Each row comes from the steps of one path. Every step used is in the known rows, and no mark comes twice. Write the path behind each row, first mark first.
Known rows:
fefu-nabam-fisot: -7 3 -10 11 17 -2 0 -6 -12 -9 15 -22 -1 -7 -18 -4 13 -9 -14 9 -24 -7 28 -5 20 7 7 -3 8 -9 6 28 4 4 31 11 -4 10
nabam-fefu-zenikis-lise: -3 -2 -8 14 15 3 7 -9 -21 -5 14 -30 -4 1 -10 -10 18 -6 -48 -18 -8 22 17 -10 41 22 -15 16 5 -11 -1 23 5 -6 5 -1 -17 4
kipa-lise: -6 -3 -16 8 12 -1 15 -10 -18 -7 2 -17 -18 11 -11 2 23 -2 -39 1 -15 8 21 -15 18 30 -11 7 6 -10 9 12 -4 1 18 -6 -7 14
keluk-kipa-lise: 1 -1 -13 12 16 2 20 -9 -20 -2 2 -7 -17 17 -12 -5 21 -2 -21 -13 -14 11 17 -7 12 24 -24 14 5 -8 4 11 -5 1 9 -7 -1 9
nabam-fisot-ponek-keluk-kipa: 8 0 -3 21 34 -5 1 5 -21 -13 -5 -21 3 10 -12 -6 8 -7 1 -14 -28 -3 17 1 16 -9 -13 1 7 -11 6 30 -10 0 1 9 0 -14
tapogag-keluk: -4 -1 -13 7 12 -4 0 -13 -20 7 -5 -17 -8 10 -12 6 15 -4 -49 19 -12 18 18 6 16 17 2 5 7 -11 9 29 -8 -3 3 7 -11 10
givu-karom-lise-zenikis: -5 -2 -15 8 0 8 1 -10 -1 -16 23 -20 -5 -1 -7 -26 18 -5 -46 13 -38 17 12 -19 27 20 -12 9 6 -10 0 22 1 -5 21 -12 -5 1
ponek-keluk-kipa-lise-karom-givu: -3 -6 22 15 34 6 -5 -3 -17 18 -9 -7 -18 20 -5 -19 25 -4 -23 -21 -2 16 16 16 10 -3 -22 6 2 -14 -1 15 -4 1 -16 6 -9 -19
lise-zenikis-fefu-nabam-fisot: -6 7 0 14 27 -1 3 -3 -9 -4 25 -28 8 -12 -13 -15 15 -8 -12 -9 -29 16 31 -8 20 6 -4 4 8 -11 -1 39 3 4 0 13 -13 12
fefu-zenikis-lise: -4 -2 -11 12 -6 0 11 -16 -19 -14 14 -22 2 1 -16 -10 16 -2 -49 -5 -14 11 14 -10 29 18 -12 13 8 -10 4 23 1 -5 17 -10 -14 1
karom-lise-zenikis-fefu-ponek-keluk: -4 0 0 12 23 0 -5 -4 -1 3 24 -29 -2 8 -2 -30 21 -9 -22 8 -27 15 26 11 15 20 -11 15 6 -13 -4 24 -3 0 -16 4 -16 -11
keluk-ponek-fefu: -3 -3 -11 14 30 -8 -1 -7 -5 8 2 -12 -22 21 -13 12 18 -11 -28 3 -11 8 29 7 18 5 -2 6 7 -11 1 21 -2 0 16 -3 -13 -6
karom-lise-zenikis: -2 -2 -14 9 6 8 -2 -11 -11 -18 26 -17 -10 2 -14 -7 15 0 -41 0 -35 18 17 -8 22 23 -11 15 10 -13 0 23 0 -4 12 -7 -7 -3
ponek-fisot-nabam-fefu-zenikis: -1 -4 -2 16 25 -1 1 5 -20 3 9 -29 -33 -3 1 -20 19 -15 -26 -22 -29 18 26 0 31 10 -9 22 6 -13 -9 37 12 -3 24 23 -10 6
ponek-keluk-tapogag: -4 3 -12 12 27 -8 1 2 -10 -7 -10 -10 8 9 -8 3 17 -5 -34 4 -13 4 27 18 25 2 -4 9 5 -10 0 22 -2 -7 8 4 -8 7
vufu-keluk: 1 -1 -15 10 21 -8 1 -1 -26 -16 2 -22 4 7 -9 8 20 -1 -24 6 -2 3 28 4 22 24 -8 14 7 -9 11 27 -12 0 20 -3 -8 3
zenikis-lise-karom: -6 2 -3 11 -5 1 -6 -16 -12 -14 10 -13 2 5 -19 -6 16 3 -40 6 5 14 19 -5 27 3 -10 7 7 -11 6 10 -6 -2 -4 -8 -16 -14
kipa-keluk: -5 -6 -15 11 14 -3 11 -6 -21 -4 -4 -15 -8 13 -15 -2 23 -3 -39 3 -10 22 18 6 17 25 -13 8 9 -8 13 16 -11 0 5 -1 -9 9
fefu-ponek-fisot-nabam: -1 -1 -3 11 6 -5 -2 -4 -15 -7 9 -17 -30 12 -3 -24 22 -15 -7 23 -31 -6 34 12 7 9 -3 16 9 -13 3 24 3 4 31 15 -6 -4
fisot-nabam-fefu-zenikis-lise: -2 -7 -1 14 14 2 8 -8 -29 -5 16 -32 -14 -2 -1 -14 18 -7 -44 -15 -18 14 22 -10 39 16 -11 27 8 -15 -6 35 7 1 8 9 -16 -3
givu-karom-lise-zenikis-fefu-nabam-fisot: -11 4 -6 11 14 2 3 -4 8 -7 35 -32 7 -13 -9 -41 17 -12 -23 6 -43 7 18 -22 21 7 -12 -2 3 -8 -5 34 5 1 7 1 -9 9
kipa-lise-zenikis-fefu: -6 1 -7 11 23 0 18 -6 -14 -2 11 -23 -8 6 -6 -11 25 -1 -36 -19 -19 33 23 -17 17 30 -21 14 6 -12 2 22 -3 1 -13 -3 -15 17
fefu-zenikis-lise-karom: -8 0 0 14 -15 2 -3 -17 -15 -9 12 -18 4 -4 -19 -13 17 -2 -49 -8 -1 20 14 -11 29 2 -11 8 9 -11 2 21 1 -4 1 -9 -18 -12
nabam-fisot-ponek: 4 0 -18 14 13 -6 1 -2 -23 -23 -1 -22 -2 6 -18 4 10 -6 -21 4 -31 -2 20 -18 18 0 -3 -7 11 -10 13 27 -7 0 18 3 -5 -1
fefu-nabam-fisot-ponek: -2 0 -12 12 10 -6 2 -5 -16 -16 10 -27 2 -1 -13 -2 12 -12 -7 5 -30 -9 26 -21 14 2 2 -9 10 -12 9 37 -3 5 23 7 -4 -8
zenikis-lise: -3 -1 -13 9 3 -1 9 -15 -14 -20 10 -17 1 10 -17 -3 16 2 -39 8 -9 4 19 -4 27 18 -10 12 7 -11 8 13 -5 -3 12 -8 -13 -1
givu-karom-lise: -5 -4 -26 5 -1 1 3 -11 0 -13 10 -17 -9 6 -8 -23 17 -6 -44 24 -22 3 9 -13 25 19 -7 -1 5 -6 3 13 -2 -4 31 -12 -4 2
lise-zenikis: 0 2 -9 10 14 4 0 -8 -17 -15 13 -16 -3 1 -12 0 16 -1 -35 -2 -22 26 25 -5 26 18 -5 15 10 -13 4 27 -1 -3 12 -1 -9 3
givu-karom-lise-zenikis-fefu: -5 -1 -16 7 10 2 4 -7 4 -7 20 -22 0 1 -4 -34 19 -5 -40 6 -26 27 13 -15 25 19 -17 8 5 -9 -4 24 -3 -5 2 -9 -12 6
vufu-keluk-kipa-lise: 2 -2 -8 15 27 -4 19 -1 -31 -9 3 -16 -5 18 -8 -2 27 -1 -13 -17 -8 3 21 -6 11 30 -34 23 3 -7 8 20 -12 4 5 -10 0 6
tapogag-keluk-kipa-lise-karom-givu: -6 -5 16 12 19 5 -5 -13 -27 29 -11 -2 -23 23 -12 -16 24 -5 -43 -6 -6 28 11 12 0 -4 -25 4 4 -15 2 22 -6 0 -29 5 -11 -7
fisot-ponek-fefu-zenikis: 2 -4 -12 13 17 -12 9 -6 -19 2 3 -20 -14 11 -5 9 14 -14 -24 -18 -24 16 17 -18 21 10 -2 6 12 -12 0 37 -4 -3 14 1 -12 -12
ponek-fisot-nabam-fefu-zenikis-lise-karom: -7 -1 15 19 7 2 -7 -3 -16 -1 18 -28 -25 -6 -4 -28 20 -11 -36 -25 -15 21 21 -6 34 -5 -21 23 5 -15 -10 29 10 -2 -4 16 -19 -12

Which path is each row?
-5 3 8 22 8 -9 -2 -8 -17 -10 15 -25 -3 1 -21 -4 10 -11 -29 -22 -29 8 11 -27 25 -18 -14 -2 10 -12 2 31 -3 -2 -10 0 -18 -20
nabam-fisot-ponek-fefu-zenikis-lise-karom
2 2 -11 16 35 -13 4 -1 -18 -10 3 -20 -13 12 -16 14 9 -11 -11 -3 -36 -1 20 -14 19 -2 0 -4 9 -11 7 28 -8 -1 10 9 -8 -4
nabam-fisot-ponek-fefu
-9 1 -1 18 35 -8 -3 -5 -1 10 16 -22 -17 7 -18 5 15 -18 -10 2 -27 -11 35 1 14 -7 3 -4 5 -11 -1 32 6 6 23 8 -9 -2
keluk-ponek-fefu-nabam-fisot
-4 -4 8 9 7 4 -13 -15 -17 -4 3 -8 -4 13 -17 -14 20 1 -44 5 2 14 18 10 23 -7 -12 3 8 -15 5 14 -3 -3 -5 -3 -20 -21
zenikis-lise-karom-givu
-8 -3 -5 12 27 -9 0 -10 2 17 13 -16 -18 15 -9 6 20 -17 -14 4 -9 0 36 5 13 7 3 4 6 -12 -3 30 3 6 23 1 -12 -12
keluk-ponek-fefu-nabam
1 -7 1 21 42 -8 -9 13 -21 -2 4 -34 -27 14 2 -10 28 -15 -18 -8 -15 0 41 11 21 6 -22 26 3 -15 0 40 1 5 14 13 -11 -6
vufu-keluk-ponek-fisot-nabam-fefu
-9 3 -4 12 20 2 0 -5 -2 -9 37 -29 2 -11 -15 -22 14 -6 -18 -7 -40 8 23 -12 17 10 -11 5 8 -11 -6 34 4 3 -3 6 -11 5
karom-lise-zenikis-fefu-nabam-fisot
4 -1 -3 14 32 -1 3 -2 -15 1 -4 -12 -2 12 -7 -7 13 -2 -11 -9 -6 8 20 19 20 9 -8 15 5 -9 0 20 -8 -2 7 7 -3 -7
ponek-keluk-kipa
3 2 -1 15 23 -2 -1 -4 -15 6 2 -12 -4 19 -5 -16 18 -11 -1 9 -9 2 27 23 12 11 -8 15 5 -10 2 17 -6 1 7 5 -4 -13
fefu-ponek-keluk-kipa
-1 -4 -6 17 39 -15 -1 1 -15 2 3 -21 -9 22 -9 15 23 -10 -22 0 -6 0 34 10 17 10 -11 15 5 -10 6 30 -9 3 12 -6 -13 -8
vufu-keluk-ponek-fefu
0 3 -12 10 23 -2 4 -4 -12 -5 10 -18 3 3 -8 -8 17 0 -29 -8 -11 35 25 -1 24 17 -9 15 9 -11 0 27 -4 -2 -8 2 -16 7
lise-zenikis-fefu
-7 4 -11 11 25 -8 4 -4 -7 0 11 -25 5 -6 -14 -11 15 -8 -8 2 -13 1 29 -2 18 6 3 -4 6 -7 1 30 0 5 10 14 -12 13
zenikis-fefu-nabam-fisot
-8 5 -1 13 37 -8 4 -5 -8 3 19 -20 -11 -1 -15 7 12 -13 -4 0 -30 -8 28 -2 20 4 10 -1 6 -9 0 29 3 4 23 16 -7 8
ponek-fefu-nabam-fisot
-2 1 1 16 32 -7 17 -3 -11 18 0 -19 -10 24 0 -28 27 -11 -3 -6 -5 9 27 12 5 22 -23 14 1 -8 0 12 -8 5 -19 3 -10 0
zenikis-fefu-ponek-keluk-kipa-lise
-12 -3 3 12 28 -10 -1 -14 -3 34 7 -20 -19 17 -8 8 19 -18 -31 13 -13 8 31 8 6 5 4 4 5 -14 -2 42 0 4 2 9 -15 -7
tapogag-keluk-ponek-fefu-nabam
1 1 -9 19 25 -11 6 -2 -21 -6 7 -26 -12 3 -14 7 9 -15 -20 -17 -41 5 16 -20 22 -3 -2 -2 11 -10 3 39 -1 -2 17 7 -10 -3
nabam-fisot-ponek-fefu-zenikis
-1 5 -10 14 28 -2 -7 1 -9 1 9 -22 -27 16 -6 -19 23 -17 -14 8 -17 11 34 13 23 18 -11 10 2 -10 3 12 5 -3 15 14 -10 7
nabam-fefu-ponek-fisot
-1 0 11 18 34 7 15 -3 -16 -1 11 -18 -9 10 -4 -12 21 -2 -20 -31 -28 21 19 -3 16 23 -25 24 2 -13 -1 23 -3 0 -8 1 -2 1
ponek-keluk-kipa-lise-zenikis
-7 -12 3 25 24 -2 2 7 -18 16 2 -32 -39 11 -3 -26 30 -21 -40 -25 -28 26 26 8 19 5 -30 19 6 -14 -2 39 9 2 4 13 -14 1
kipa-keluk-ponek-fisot-nabam-fefu-zenikis
-1 1 12 24 25 -2 0 4 -18 -4 -4 -21 -7 10 -12 -12 17 -7 -8 -26 -24 4 14 -17 9 -12 -24 -2 4 -11 6 22 -9 4 -20 4 -2 -18
nabam-fisot-ponek-keluk-kipa-lise-karom
-3 -1 -7 14 14 -2 1 -3 -5 -14 32 -34 3 -5 -11 -21 14 -10 -11 -12 -46 6 20 -27 11 5 -15 0 10 -13 -3 43 -2 5 -8 3 -10 -11
karom-lise-zenikis-fefu-nabam-fisot-ponek
-3 -1 -9 12 23 -7 7 -9 -15 8 8 -16 -16 5 -9 8 14 -10 -31 -12 -19 17 18 -1 26 16 3 11 10 -9 -3 29 1 -4 22 5 -13 4
ponek-fefu-zenikis
-11 1 0 9 19 0 20 -9 -6 5 23 -27 -5 -1 -2 -15 26 -6 -21 -19 -20 25 30 -20 13 32 -16 12 5 -12 -2 32 2 7 -7 1 -14 12
kipa-lise-zenikis-fefu-nabam
-7 -4 19 14 18 -1 -8 -14 -16 13 9 -10 -14 11 -14 -11 18 -8 -43 -17 -9 20 13 6 25 -11 -10 6 8 -14 -5 24 3 -5 -7 1 -25 -21
ponek-fefu-zenikis-lise-karom-givu
0 -5 5 12 38 -2 -7 3 -22 11 5 -32 -20 10 9 -15 22 -16 -14 14 -15 4 40 17 27 16 9 22 5 -17 -2 29 1 7 6 26 -12 -11
fisot-nabam-fefu-ponek-keluk
-6 -1 -6 16 14 -5 -7 -7 -4 13 -6 -19 -24 19 -15 -8 20 -12 -45 13 -20 12 24 14 5 -2 -16 1 3 -13 7 30 0 -5 7 5 -11 5
tapogag-keluk-ponek-fisot
-2 5 -12 11 8 -4 -2 -5 -7 -6 8 -14 -22 15 -11 -20 21 -13 -13 19 -22 1 31 12 11 13 -7 6 6 -9 8 12 1 -3 27 5 -7 3
fefu-ponek-fisot
-1 2 -19 7 12 -9 2 -9 -11 4 2 -17 -4 15 -8 -15 22 -9 -17 22 1 13 32 10 13 19 -2 5 8 -8 5 17 -6 2 4 3 -17 3
zenikis-fefu-ponek
2 -1 -5 17 30 -8 -2 4 -18 -15 -5 -31 2 4 -10 2 10 -8 -18 -1 -31 -5 21 -7 21 -2 1 -6 7 -12 11 30 -8 0 11 11 -6 -9
nabam-fisot-ponek-keluk
-2 8 -3 15 18 -4 0 -2 -3 -2 16 -20 -11 10 -7 -31 23 -13 -11 2 -25 25 33 11 11 13 -19 13 6 -11 1 22 1 -3 -4 8 -16 6
lise-zenikis-fefu-ponek-fisot
2 -7 -9 9 31 0 -1 -1 -26 -1 4 -24 -24 4 1 1 17 -7 -27 2 -11 15 30 1 33 17 4 21 8 -15 -3 29 0 4 14 19 -10 1
fisot-nabam-fefu
-8 2 8 15 30 -2 12 -3 -9 9 13 -33 -6 11 1 -24 29 -10 -23 -5 -24 22 32 -1 12 28 -15 16 2 -13 3 22 -3 4 -19 4 -17 5
kipa-lise-zenikis-fefu-ponek-keluk
-3 2 10 18 37 -7 1 6 -7 -3 16 -41 15 -7 -1 -17 14 -12 0 -19 -34 12 29 -13 17 0 -4 1 6 -15 0 50 -4 5 -14 18 -13 -11
lise-zenikis-fefu-nabam-fisot-ponek-keluk
-2 1 -13 12 20 -13 6 -1 -10 -6 7 -29 7 1 -10 -10 14 -12 -1 -2 -20 0 27 -18 12 2 -3 -9 9 -10 4 38 -6 6 3 10 -12 -4
zenikis-fefu-nabam-fisot-ponek
-1 3 -2 15 21 -5 4 -1 -12 -10 21 -32 10 -6 -9 -15 14 -11 -6 -13 -33 15 28 -23 15 1 -8 -1 10 -14 2 47 -3 5 -7 9 -12 -4
lise-zenikis-fefu-nabam-fisot-ponek
-3 -2 0 13 10 -1 -2 -4 -5 -6 30 -23 -28 8 -1 -43 22 -13 -13 8 -47 10 29 7 5 12 -20 24 9 -15 -9 30 4 3 -2 12 -12 -7
karom-lise-zenikis-fefu-ponek-fisot-nabam
-5 -1 -3 14 16 -7 14 -15 -14 -3 17 -20 -8 7 -13 0 14 -7 -39 -14 -19 10 14 -6 30 15 -9 16 8 -10 -2 24 1 -5 10 -4 -17 -1
ponek-fefu-zenikis-lise
-6 5 -6 14 23 -6 -3 1 0 -3 16 -19 8 12 -4 -28 23 -11 -28 6 -32 14 29 17 13 8 -21 16 5 -13 -9 25 1 -4 -24 0 -15 -3
karom-lise-zenikis-fefu-ponek-keluk-tapogag
0 -5 -14 15 18 -8 -6 -1 -20 -9 -1 -24 1 16 -12 5 24 -6 -31 9 1 1 34 6 17 13 -13 11 6 -10 11 30 -9 3 19 -11 -10 -6
vufu-keluk-ponek
3 0 4 19 30 -5 3 3 -14 -4 6 -25 6 5 -7 -11 10 -13 13 -15 -28 -11 23 -5 11 -6 -8 0 6 -11 1 39 -5 5 7 13 1 -20
fefu-nabam-fisot-ponek-keluk-kipa
-8 0 -20 13 14 -8 12 -1 -20 -9 -11 -5 2 16 -16 0 24 -5 -45 1 -15 19 21 12 16 11 -23 8 8 -8 9 18 -7 -4 -3 -5 -8 17
kipa-keluk-tapogag
-2 -3 -7 9 24 -13 9 -8 -7 3 11 -19 -12 13 -1 9 15 -15 -1 -4 -17 3 27 -13 13 14 5 3 9 -13 1 35 -6 6 16 7 -10 -18
fisot-ponek-fefu-nabam
0 2 -16 10 22 0 -6 -5 -19 3 7 -23 -15 15 -7 -6 22 -14 -24 16 -6 15 34 7 27 23 -1 9 5 -11 4 14 1 1 11 7 -12 3
nabam-fefu-ponek
